In the rows, zero is written as 128.
Known rows, with every step that occurs
vubovu-sulolog: [133  89 144 111 174 155 103 123 142 124 169 175  96  81 126 138 143 126
 136 142 112 139 120 105 113 150 175 135 138 124  90 134 172]
runez-sulolog-bote-gufif-bobofet: [130 100 159  82 126 200 130 116 144 107 201 158 122  65 157 156 114 160
 111 138 135 162 152  82 100 138 164 174 132  95 102 137 144]
sulolog-runez-gufif-bobofet: [132 104 156 128 166 165 135 106 185 106 189 170 128  99  80 139 100 121
  99 119 156 134 153  74 101 112 142 177 130 104 113 103 145]
kido-sulolog-bote-gufif: [115 118 150  78 149 214 152 126 125 126 176 159  86  50 157 141 110 134
 116 133 141 153  91 109 120 139 179 152 143  83  86 112 158]
pufur-sakobop-gufif: [ 99 107 131  62 148 199  99 108 136 113 216 141  98 110 127 130 118 128
 118 134 130 142 112  74 112 150 180 108 134 133 112 132 145]
pufur-sakobop-gufif-bobofet: [101  95 130  69 141 196 101 102 159 108 222 136 105 123 115 152 111 143
  95 126 143 153 125  60  96 132 181 111 138 132 111 143 146]
pufur-vubovu-sulolog-bote-gufif-bobofet: [138  76 148 102 174 186  73 112 178 129 203 159  99  67 157 150 118 163
 137 119 156 164 100 111 116 147 173 159 132 110  92 168 180]
pufur-sakobop: [112 106 124  77 142 178 100 111 145 123 199 167 101  85 116 108 109 120
 112 145 117 131 104  75 108 152 163 131 120 123 102 125 144]
sakobop-gufif-bobofet: [108  93 128 103 146 164 119 103 155 104 205 124 111 115 127 171 122 145
  93 112 134 161 150  66 104 120 184 129 162 132 114 133 168]
sakobop-gufif-bobofet-vubovu-dedalol: [128 102 110 102 142 146 126 114 161 118 201 136 124 100 103 162 122 150
 109 111 119 168 156  91  98 115 226 119 163 136  84 126 158]
pufur-sakobop-gufif-bobofet-vubovu: [110  96 134  66 136 182 110  93 156 113 220 136 117 120  94 151 102 161
 103 120 127 154 132  84  96 140 207  95 135 132 105 134 142]
bote-gufif: [117 110 128  84 149 190 118 128 142 112 205 156 108  87 150 117 128 145
 115 120 111 140 128 113 128 145 163 149 144 105 118 108 153]
sulolog-kido: [118 108 107 127 141 144 130 127 141 116 184 190 118  99 119 119 147 134
 142 136  97 122 114  74 117 146 155 183 138 121 120 101 155]
gufif-bobofet: [122  94 124 122 142 149 116 107 164 112 185 149 118  90 112 145 110 136
  82 121 123 148 143  69 100 120 167 152 147 125 102 128 170]
kido-sulolog: [117 132 133 115 143 166 146 120 131 128 156 177  87  65 121 136 114 115
 103 140 102 146 100  88 114 125 180 150 141 114  86  99 164]
bote-gufif-bobofet: [120  95 125  93 144 191 120 122 163 107 211 148 117  97 136 137 117 161
  92 108 129 152 143  97 112 127 163 151 148 104 117 123 158]
dedalol-gufif-bobofet: [122  75 101  79 141 157 115 113 150 109 204 163 110 101 106 163 113 131
  87 118 125 143 148  72 118 122 186 152 150 124 106 123 174]
bote-gufif-bobofet-vubovu: [129  99 131  90 139 173 129 111 163 111 210 148 129  94 112 138 110 181
  97 102 110 152 148 124 109 135 190 135 144 106 110 112 149]
pufur-vubovu-dedalol: [139 125  84 129 152 128  77 131 167 141 187 181 106  54 141 101 119 106
 132 131 106 155  99  86 122 129 182 178 137 141  78 126 173]
sakobop-gufif: [103 106 130  94 152 167 117 109 132 108 197 132 103 103 139 149 134 131
 118 122 118 148 135  80 119 137 185 129 160 134 113 117 164]
dedalol-gufif: [121  90 101  65 147 158 117 119 126 112 196 172 102  92 118 141 124 118
 115 128 111 130 134  85 134 140 182 153 145 125 108 109 170]
dedalol-vubovu-bobofet-gufif: [139 104 144 123 138 120 112 105 144 115 164 155 142 100 129 128  89 125
  93 136  97 152 121 100 111 133 140 165 132 122  81 100 190]
pufur-vubovu: [125 116 113 127 151 134  81 105 159 130 189 170 101  67 136 113 113 128
 119 123 104 145 100  85 128 141 165 168 132 141 105 126 177]
runez-givogom: [126  92 132 109 152 169 119 108 136 118 171 142  88  75 137 136 115 122
 108 141 119 147 105  69 124 146 184 133 171 111  94 116 172]
gufif-bobofet-vubovu-sulolog-kido: [142  80 132 128 151 133 126 115 168 122 181 185 131 103  79 157 136 174
 133 123 101 141 135 110  94 140 199 147 135 122  95 127 161]
sakobop-gufif-bobofet-vubovu-vusi: [115 106 112  98 134 147 127  93 153 110 192 151 116 112  95 155 107 162
  83 104 107 164 153  89 113 133 226 121 167 143 112 123 164]
kido-sulolog-vubovu-bobofet: [109 114 159 127 150 171 143 127 127 133 161 173  98  83 129 123 131 119
 107 141 103 139  84  82 114 140 180 151 161 105  73 114 162]
kido-sulolog-runez: [130 140 156 119 147 169 159 122 142 125 153 191  83  78 105 143 101  96
  97 141 129 145 104  85 117 112 160 148 127 108  97  82 153]
sulolog-vubovu: [125  88 127 106 155 157 118 113 136 137 171 184 117  76 128 114 149 132
 133 127 100 124 100  78 119 160 155 155 152 112  96 141 157]
bote-gufif-bobofet-vubovu-dedalol: [139 104 108  92 139 168 126 134 170 121 207 159 134  83 115 130 116 167
 109 108 113 158 148 122 106 124 205 139 149 108  90 115 147]
vubovu-bobofet-gufif: [125  97 164 145 142 137 100 112 151 107 176 147 121  84 126 111 105 119
  88 138  95 140 131  89 102 152 155 145 144 127  82  95 160]

Rows
[139  64 121  72 154 147 115 111 150 115 197 175 115  99  78 171 122 159
 112 118 113 146 149 114 115 132 218 128 143 127  91 128 174] => dedalol-gufif-bobofet-vubovu-sulolog
[116  95 135  98 143 150 127  93 155 108 204 125 122 110 102 170 116 167
  98 105 118 158 157  91 102 124 210 112 159 137 105 124 161] => sakobop-gufif-bobofet-vubovu
[144 101  82  70 143 128 124 132 134 131 189 183 122  70  91 125 122 123
 132 129  92 139 139 117 122 133 235 141 146 130  72  99 159] => bobofet-vubovu-dedalol-gufif
[135  82 151 123 177 154 120 101 177 116 188 164 142  88  67 142 119 173
 132 114 116 137 155 118  93 137 201 153 140 112  85 129 155] => runez-gufif-bobofet-vubovu-sulolog
[153 104 155 102 183 150 127 113 157 122 161 193 130 106 101 149 113 119
 146 137 139 141 121 115 120 122 136 175 115 104  97 116 182] => dedalol-vubovu-sulolog-runez-gufif
[130  76 106  73 136 143 125 104 149 115 203 164 123  99  80 160 106 153
  94 111 109 141 153  98 116 127 210 139 146 127  99 114 168] => dedalol-gufif-bobofet-vubovu
[145  92 149 104 164 137 117 108 140 128 169 177 113  75  95 135 131 154
 139 133  89 136 132 138 113 155 206 118 133 126  82 117 165] => bobofet-vubovu-sulolog
[114  94 130 129 164 160 120 103 176 110 194 152 137  89  93 133 113 144
 107 114 126 135 151  76  97 124 169 178 147 111 103 122 156] => runez-gufif-bobofet
[131  84 140 134 173 150 127 112 178 116 191 186 151 104  62 139 138 182
 155 116 110 128 145 110  94 141 191 174 138 108  97 120 146] => runez-gufif-bobofet-vubovu-sulolog-kido
[126  82 150  98 160 157 118 100 156 111 198 135 116 112 101 180 129 171
 118 111 122 162 152 109 100 131 219 100 156 134  97 138 165] => sakobop-gufif-bobofet-vubovu-sulolog
[117 126 111 113 145 167 145 120 127 148 137 225  89  68 115 113 127 120
 106 130  89 142  67  78 130 153 186 157 160 111  90 123 162] => kido-sulolog-vubovu-vusi
[144 116  99 107 141 121 126 128 145 136 174 177 123  57 101 109 121 129
 130 133  86 142 136 116 109 135 218 142 143 128  66 103 154] => bobofet-vubovu-dedalol
[126 108 153  85 141 201 160 112 142 127 179 153 105  58 124 159  95 165
 102 119 136 161 110 121 106 129 205 141 142  85  79 117 156] => kido-sulolog-bote-gufif-bobofet-vubovu
[122 110 167 138 146 164 133 119 137 138 150 185 107  70 121 116 122 127
 107 138  92 141  79  87 102 153 163 147 152 106  63 109 151] => kido-sulolog-vubovu-bobofet-gufif
[155  84 165 120 157 140 127 104 176 117 176 175 120  95  71 166 108 151
 104 123 129 148 148 115  98 124 187 123 128 120  91 120 158] => gufif-bobofet-vubovu-sulolog-runez
[132 110  92  81 150 173 143 150 126 151 160 215  96  62 118 128 144 105
 139 137 106 142  79  83 124 132 203 157 160 104  63 121 155] => kido-sulolog-vubovu-dedalol-gufif
[143 100 102 120 139 124 125 119 170 129 182 165 134  75  88 136 109 143
 100 122 106 155 149  98  91 116 215 144 148 128  73 119 159] => gufif-bobofet-vubovu-dedalol
[146  97 127  94 165 139 114 115 136 129 157 180 121  95 131 152 124 130
 136 140 113 151 113 114 119 131 158 158 129 119  88 133 201] => dedalol-vubovu-sulolog
[129 108 106  87 133 170 128 112 163 114 198 175 122  99 105 124 100 178
  83  99 103 155 141 120 124 139 206 141 149 114 117 113 155] => bote-gufif-bobofet-vubovu-vusi
[119 116 136 113 152 173 147 119 126 144 152 196  95  65 121 127 137 126
 125 132  98 136  75  83 117 144 168 149 151 103  81 123 156] => kido-sulolog-vubovu
[144  78 145 120 158 136 116 103 166 121 179 164 123  89  84 158 120 167
 110 121 108 149 145 116  95 134 203 124 141 125  83 134 168] => gufif-bobofet-vubovu-sulolog
[123 106 167 119 131 156 122 124 127 119 182 180 122  87 140 116 143 136
 121 153  86 139 131  67 107 156 160 173 149 119  91 123 147] => runez-sulolog-vubovu-bobofet
[122 102 111  66 138 175 108 115 162 121 217 145 120 107  95 141 110 146
 112 125 129 160 129  85  91 130 222 100 139 136  83 137 138] => pufur-sakobop-gufif-bobofet-vubovu-dedalol
[131 110 143 104 131 159 128 115 125 131 170 203 123  67 133 124 150 140
 139 146  83 137 123  69 108 158 151 175 137 117  98 134 140] => runez-sulolog-vubovu
[132 107 102 114 130 126 126  95 162 120 171 181 126  89  79 133  91 156
  70 112  92 153 144  94 111 135 214 142 149 134 102 119 166] => gufif-bobofet-vubovu-vusi
[134  63 163  83 173 202 110 122 157 115 194 150 105  73 149 162 130 156
 129 129 161 155 127 115 104 147 179 139 141  92  89 158 172] => vubovu-sulolog-bote-gufif-bobofet
[158 104 150  99 167 140 125 116 146 125 155 194 115 108 118 161 111 113
 129 144 136 150 115 113 123 121 138 155 117 114  98 119 191] => dedalol-vubovu-sulolog-runez
[139 109  65  90 151 135  76 135 158 137 201 190  99  64 132 116 123 104
 136 128 112 151 105  86 136 128 200 176 139 142  82 125 178] => pufur-vubovu-dedalol-gufif
[140  66 107  81 150 144 123 122 151 115 200 196 122 116  73 174 139 168
 136 120 107 137 141 107 115 137 215 151 140 122 101 120 165] => dedalol-gufif-bobofet-vubovu-sulolog-kido
[143  81 167  76 169 178 122 114 134 125 186 161 112  61 127 140 129 169
 150 129 123 142 124 156 117 168 205 120 134  99  82 131 160] => bobofet-vubovu-sulolog-bote-gufif
[121  79 144  82 148 201 122 112 155 112 206 133 113  70 154 149 109 153
 102 118 161 153 131  93 107 138 167 153 146  89 102 139 161] => sulolog-bote-gufif-bobofet
[147  76 144  72 164 181 117 114 152 124 180 159 125  92 152 175 113 158
 129 127 159 167 118 120 113 131 158 160 130  92  87 159 199] => dedalol-vubovu-sulolog-bote-gufif-bobofet
[134 133 165 127 154 167 172 105 170 121 166 185 117  82  57 150  86 137
 100 120 131 142 131 104  99 108 183 157 127  98  89  81 139] => kido-sulolog-runez-gufif-bobofet-vubovu
[146  92 100  82 127 159 123 141 144 133 185 214 129  75 118 144 149 132
 133 139 102 153 137  56 103 131 189 180 147 116  77 144 145] => runez-sulolog-vubovu-dedalol-gufif-bobofet
[155  95 159 126 179 161  83 112 174 130 174 184  74  77 128 143 114 120
 134 140 144 156  82  92 131 143 166 143 135 122  95 130 178] => pufur-vubovu-sulolog-runez-givogom
[140  87 123  78 143 182 131 127 159 123 200 146 130  56 136 138 108 159
 118 119 149 159 136 118 103 134 206 148 144  94  75 133 153] => sulolog-bote-gufif-bobofet-vubovu-dedalol
